Each row was made from one small tree. The marks that hang from a mark follow it in brackets, in the order of their numbers. Every link used is in the known rows. Write each row's tree.
In the rows, 128 means zero.
Known rows
z_50(z_15 z_76(z_59) z_896): [140 111 131 112 123 131 122 117 102 149 138 108 138 112 165  95 103 117
  99 147 105 120 155 121 101 147 146  93 150 116 120 161 104 111  81]
z_22(z_50): [109 147 128 128 153 155 125 133 131 163  98 138 120 125 130 118 155  98
 130 147 124 127 105 111 108 132 118 165 119 187 129 142 153 128 132]
z_678(z_933(z_50(z_15))): [174 140 109 165 140 118 147 136 159 144 117  96 105 160 115 147 162 167
 129 132 136 102 152 137 153 145 109 146 133 139 137 128 170 120 152]
z_22(z_50(z_400)): [ 93 119 131 116 171 143 113 138 132 179 105 126 123 118 144 104 112  74
 142 130 119 125 106 128 106 122 131 179 132 166 123 157 138 117 139]
z_50(z_15 z_76(z_678(z_933)) z_400): [115  70 106 123 126 134 120 127 168 129 159  94 128 120 148 122  65 118
 139 107 150  94 166 119 123 148 116 145 129  81 121 153 130  86 139]
z_896(z_50(z_15) z_723): [102 168 117 146 170 137 108 124 128 143 109 137 138 129 126 122 178 134
 143 155 103  95  82 114 131 145 139 116 139 105 167 114 162 151 124]
z_76(z_59 z_116 z_678(z_933(z_50))): [148 150 140 154  70 109 141 137 144 104 142 183 101 134 101 124 137 157
 117 148 154 102 167 183 170 148  83 154 119 123 127 130 114 149 126]
z_473(z_676 z_933): [183 175 111 103  80 122 154 122 132 120  97 167 123 155  91 144 181 132
 125 128 189 148 108 122 111  79 126 139  94 135  85  98 143 150 148]
z_116(z_76(z_59)): [119 101 149  96 107 109 124 158 123 121 106 163 112 114 125 114 119 128
 114 139 136 140 146 101 129 150 173 132 140 162 111 123 102 125 138]
z_678(z_933(z_50(z_896(z_723)))): [171 229 138 170 154 119 158 108 139 149 116 114 118 138 107 169 154 168
 156 117 141 139 105 141 152 107  96 137 132 126 140 105 158 154 119]
z_116(z_76(z_59 z_678(z_933(z_50)))): [140 119 151 118  92 103 144 168 158 126 124 182  93 138 101 142 101 182
 126 133 169 121 172 139 168 162 115 166 144 119 106 101 111 131 139]
z_678(z_933): [154 165 106 153 123 130 140 123 156 110 110 125  96 138 121 148 156 135
 136 108 149 133 114  99 128 121 114 155 101 150 121 122 160 121 156]
z_76(z_59 z_116 z_678(z_933)): [132 136 127 144  55 116 132 124 141  70 151 189 104 129 115 128 131 126
 105 139 160 112 153 144 153 134 100 139 100 118 125 135 117 130 119]
z_15(z_50 z_253): [ 85  90 152 103 122 151 106 143  92 109 118 133 116 114 142 134 139 108
 115 162  96 170 132 112 133  97 163 111 128 149 142 123 133 164 140]
z_50(z_15(z_253)): [115  67 127 122 140 147 117 134 116 113 128 110 131 126 147 111 134 123
  92 154  84 108 135 109 137 140 152  90 131 158 147 132 151 131 131]
z_412(z_50): [115 158 122 126 143 127 137 132 110 138  85 123 137 132 144 140 182 125
 160 134 135 135 119 107 127 130 160 126 115 167 131 114 118 138 140]
z_116(z_76(z_678(z_933(z_473)))): [142 108 108 132  96 114 136 139 166  88 145 174 130 153  88 154  89 162
 122  95 164 134 129  90 141 144 115 141 105  99 120 108 141  78 135]
z_896(z_50(z_15(z_253)) z_723): [ 79 107 125 131 178 146  95 132 108 126 126 131 138 126 133 124 157 146
 118 169  64  90  91 107 143 143 136  85 148 121 180 108 162 155 122]
z_76(z_116 z_678): [113 142 131 142  87 139 126 110 127  93 134 166 136 104 123 105 145 100
 124 140 149 119 133 153 142 130 121 133 102 117 133 128 112 142 121]
z_116(z_76(z_678)): [108 105 143 111 103 125 126 142 143 116 113 164 131 105 120 120 109 124
 130 130 156 142 139 111 141 146 155 146 126 118 123 106 111 121 140]
z_59(z_76): [130 143 134 134 121 132 130 135 132 113 114 110 123 128 126 105 157 105
 130 106 123 135 125 110 117 140 160 127 141 157 121 134 128 125 153]
z_473(z_676 z_933(z_678)): [195 185 103 106  69 125 155 131 146 109 120 174 124 156 103 148 209 141
 155 143 167 159 103 148 115  85 109 130  75 147  85  88 136 157 138]
z_15(z_50(z_76 z_400 z_896) z_253): [ 80  58 151  89 161 144  96 123  76 153 138  77 135  84 182 120  57  97
 122 121  83 172 142 125 104  89 163  99 156 109 130 143  97 142 111]
z_896(z_723): [123 183 132 127 140 143 131 117 127 117 109 143 130 116 117 125 177 114
 164 135 130 136  96 102 124 119 143 126 112 147 143 115 141 147 137]
z_473(z_933): [170 176 112 125 112 119 139 131 133 134 101 149 118 128 108 131 177 123
 133 133 165 144 102 114 119  98 140 136  98 152  94 115 135 136 157]
z_678(z_933(z_50(z_15(z_253) z_400))): [126  56 122 136 162 115 122 147 143 150 140  72 110 144 137 137  94 156
 116 127  98  94 157 160 157 135 120 129 152 131 142 136 154 120 157]
z_15(z_253): [100 105 134 113 133 144 119 134 113 111 118 129 120 111 134 111 139 121
 113 141  96 134 116 109 132 121 152 106 114 172 129 124 138 139 140]
z_473(z_933(z_50)): [174 185 122 140 130 109 152 142 132 163  99 132 118 137  94 135 189 157
 147 141 174 136 115 155 138 105 130 148 119 154  98 112 132 154 163]
z_59(z_76(z_116)): [128 125 136 151 116 134 127 120 123  89 131 108 130 115 126 110 163 105
 110 124 116 123 119 138 127 147 149 114 141 166 130 138 114 132 133]
z_678(z_933(z_50 z_473)): [170 182  96 164 138 103 148 135 159 130 132 130 115 172  85 152 147 172
 140 102 144 131 122 135 134 134  99 147 104 138 121 125 161 108 151]
z_22(z_50(z_76 z_400 z_896)): [ 96 114 139 115 185 145 114 114 119 203 120  92 138  93 165 104  75  87
 136 111 113 136 112 129  81 118 118 166 152 142 116 168 108 106  99]
z_50(z_15 z_76 z_400 z_896): [121  87 121 120 167 128 114 109 118 169 139  64 151  94 172 101  70  92
 128 110 114 120 142 133  98 131 152 115 153  97 128 164 110  99 105]

Write each row's tree
[138 155 121 148 107 135 137 102 148 123 144 121 115 110 135 144  95 132
 132  99 155 140 140 114 118 119  94 139 115  93 110 131 121 109 108] => z_50(z_76(z_678(z_933)) z_896)
[130 108 130 131  92 122 136 140 168 103 121 159 112 121 108 155 106 148
 129 110 173 141 137  96 151 139 120 158 116 115 116 101 134 105 149] => z_116(z_76(z_678(z_933)))
[187 167 119 178 146 110 152 112 141 164 121  93 122 149 128 159 131 158
 115 126 133 115 144 156 149 127 105 136 140 124 139 129 162 128 123] => z_678(z_933(z_50(z_15 z_896)))
[110 133 141 125 191 149 118 106 112 192 130 111 168 122 152 120  88  81
 133 135 100 112 100 131 120 120 120 133 154 118 162 154 148 127  86] => z_22(z_50(z_15 z_400 z_896(z_723)))
[155 147  98 150 151 107 140 134 160 137 146  97 118 157  95 145 141 187
 151 101 137 119 131 115 110 147  92 140 122 137 109 133 137  89 142] => z_678(z_933(z_50(z_76) z_473))
[123 102 140 109  67 110 138 149 152  96 129 191  96 131 111 138  92 145
 108 121 168 131 158 107 153 150 127 147 127 120 107 109 114 112 142] => z_116(z_76(z_59 z_678(z_933)))
[ 85   8 126  93 169 139 100 139 117 144 151  61 141 102 171  94  77 109
 117 134  75  98 154 107 110 150 162  98 152 137 134 157 116 108 129] => z_50(z_15(z_253) z_76 z_400)
[ 77 174 123 130 186 110  99 130 131 154 101 144 129 107 134 122 137 102
 176 116 120 122  70 135 121 123 145 148 132 101 142 119 135 150 151] => z_896(z_50(z_400) z_723)
[119 124 146 145  82 139 126 118 132  78 147 140 142 115 116  94 143  99
 112 126 139 115 137 148 142 148 143 121 134 122 136 134 103 133 124] => z_59(z_76(z_116 z_678))
[200 209 107 147 106 102 160 110 140 128 128 143 131 194  80 165 120 175
 114  82 165 148 122 155 123 100  74 140 108  95 115 114 157 122 110] => z_678(z_933(z_50(z_896) z_473(z_676)))
[117 118 146 129 158 156 124 104  92 123 141 103 156 116 148 132 117 123
 103 148  69 123 104 112 145 115 139  64 145 123 168 120 148 146  83] => z_50(z_15(z_253) z_896(z_723))
[100 120 160 119 127 147 114 122  76 132 118 129 128 110 155 143 115  98
 100 150  94 179 128 124 132  83 155  96 138 128 146 122 129 163 110] => z_15(z_50(z_896) z_253)
[ 68  83 125 120 193 153  90 132 110 133 137  94 143 110 142 123 145 161
 127 166  58  79  99  92 114 155 134  81 166 119 167 113 137 136 117] => z_896(z_50(z_15(z_253) z_76) z_723)
[ 90  85 130  78 149 105 115 146  99 155 113 105 132 112 172 107 107 113
 158 124 122 126 150 113 103 149 174 120 145 139 109 144  61 120 128] => z_412(z_50(z_76(z_59) z_400))
[152 137  97 105  70 133 140 112 162  79 165 162 132 175  88 144 109 161
 131  83 176 127 136  97 100 126  76 136  91  77 104 122 137  93 125] => z_50(z_76(z_678(z_933(z_473(z_676)))))
[ 93 103 150  90 163 135 111 132 107 192 128 118 125  98 168  94  54  83
 119 130 106 133 132 140  80 125 126 154 159 140 108 175  88 107  85] => z_22(z_50(z_76(z_59) z_400 z_896))
[139 121 128 166  75 134 139 115 155  65 152 131 117 134 108 131 139 127
 110 107 154 107 139 127 149 145 103 136 127 122 130 127 128 117 135] => z_59(z_76(z_116 z_678(z_933)))
[144 132 110 141  53 108 133 123 139  56 169 201 129 157  92 131 108 139
  97 127 148 114 141 138 143 143  87 122  82 103 130 145 122 105 108] => z_76(z_59 z_116 z_678(z_933(z_473)))
[100 115 147 107 153 133 108 118  93 165 125  85 137  88 173 123  80  75
 147 110 126 178 138 135  92  90 157 130 150  88 117 160  94 135 119] => z_15(z_50(z_76 z_400 z_896))
[126 111 121 127 169 115 127 111  93 174 105  84 167 122 181 130  97  96
 133 114 119 127 128 143 129 119 169 107 147  99 146 142 109 124 103] => z_412(z_50(z_15 z_400 z_896))
[147 138 142 175  90 122 146 128 158  95 147 119 117 140  95 136 150 160
 119 115 156 102 157 168 163 153  93 150 148 126 132 124 124 141 143] => z_59(z_76(z_116 z_678(z_933(z_50))))
[ 85  70 151  87 114 125  95 141  87 121 146 118 126  94 170  97  98  84
 130 156 120 143 166 142 104 124 157 123 149 117 123 166  62 140 122] => z_15(z_50(z_76(z_59 z_116) z_400))
[169 185 113 116 107 117 148 132 130 130 122 155 144 181  75 124 154 150
 135 106 152 139 122 151 114 120 110 135 105 121 116 117 141 129 130] => z_933(z_50 z_473(z_676))
[ 91 143 171 110 142 160 115 112  72 121 127 138 142 105 146 156 132 110
 123 157  80 180 104 119 137  74 151  84 143 121 165 108 132 181  99] => z_15(z_50(z_896(z_723)) z_253)
[ 99  82 144 118 176 143 116 108  94 136 146  96 164 108 160 118  75 102
 111 131  65 120 115 133 140 106 148  81 154 104 166 134 134 139  91] => z_50(z_15(z_253) z_400 z_896(z_723))
[187 194 113 142 116 108 155 151 149 154 124 140 117 136 106 137 214 160
 174 161 147 143 117 183 141 113 111 144  96 172  96  97 132 162 148] => z_473(z_933(z_50 z_678))
[149 119 111 169  75 126 136 115 152  56 180 148 144 159  86 132 121 141
 101  91 148 110 129 130 139 148  95 115 114 105 134 137 131  97 125] => z_59(z_76(z_116 z_678(z_933(z_473))))
[174 190 103 119  97 114 150 144 144 114 141 163 142 188  89 131 181 162
 160 124 125 149 121 184 122 133  91 135  85 132 113 104 140 138 118] => z_933(z_50 z_473(z_676) z_678)
[ 75   4 128  88 184 133 107 141  98 155 132  53 159 112 188 116 100 137
 126 143  76  91 150 100 112 152 172  82 170 143 142 140  96 109 120] => z_412(z_50(z_15(z_253) z_76 z_400))
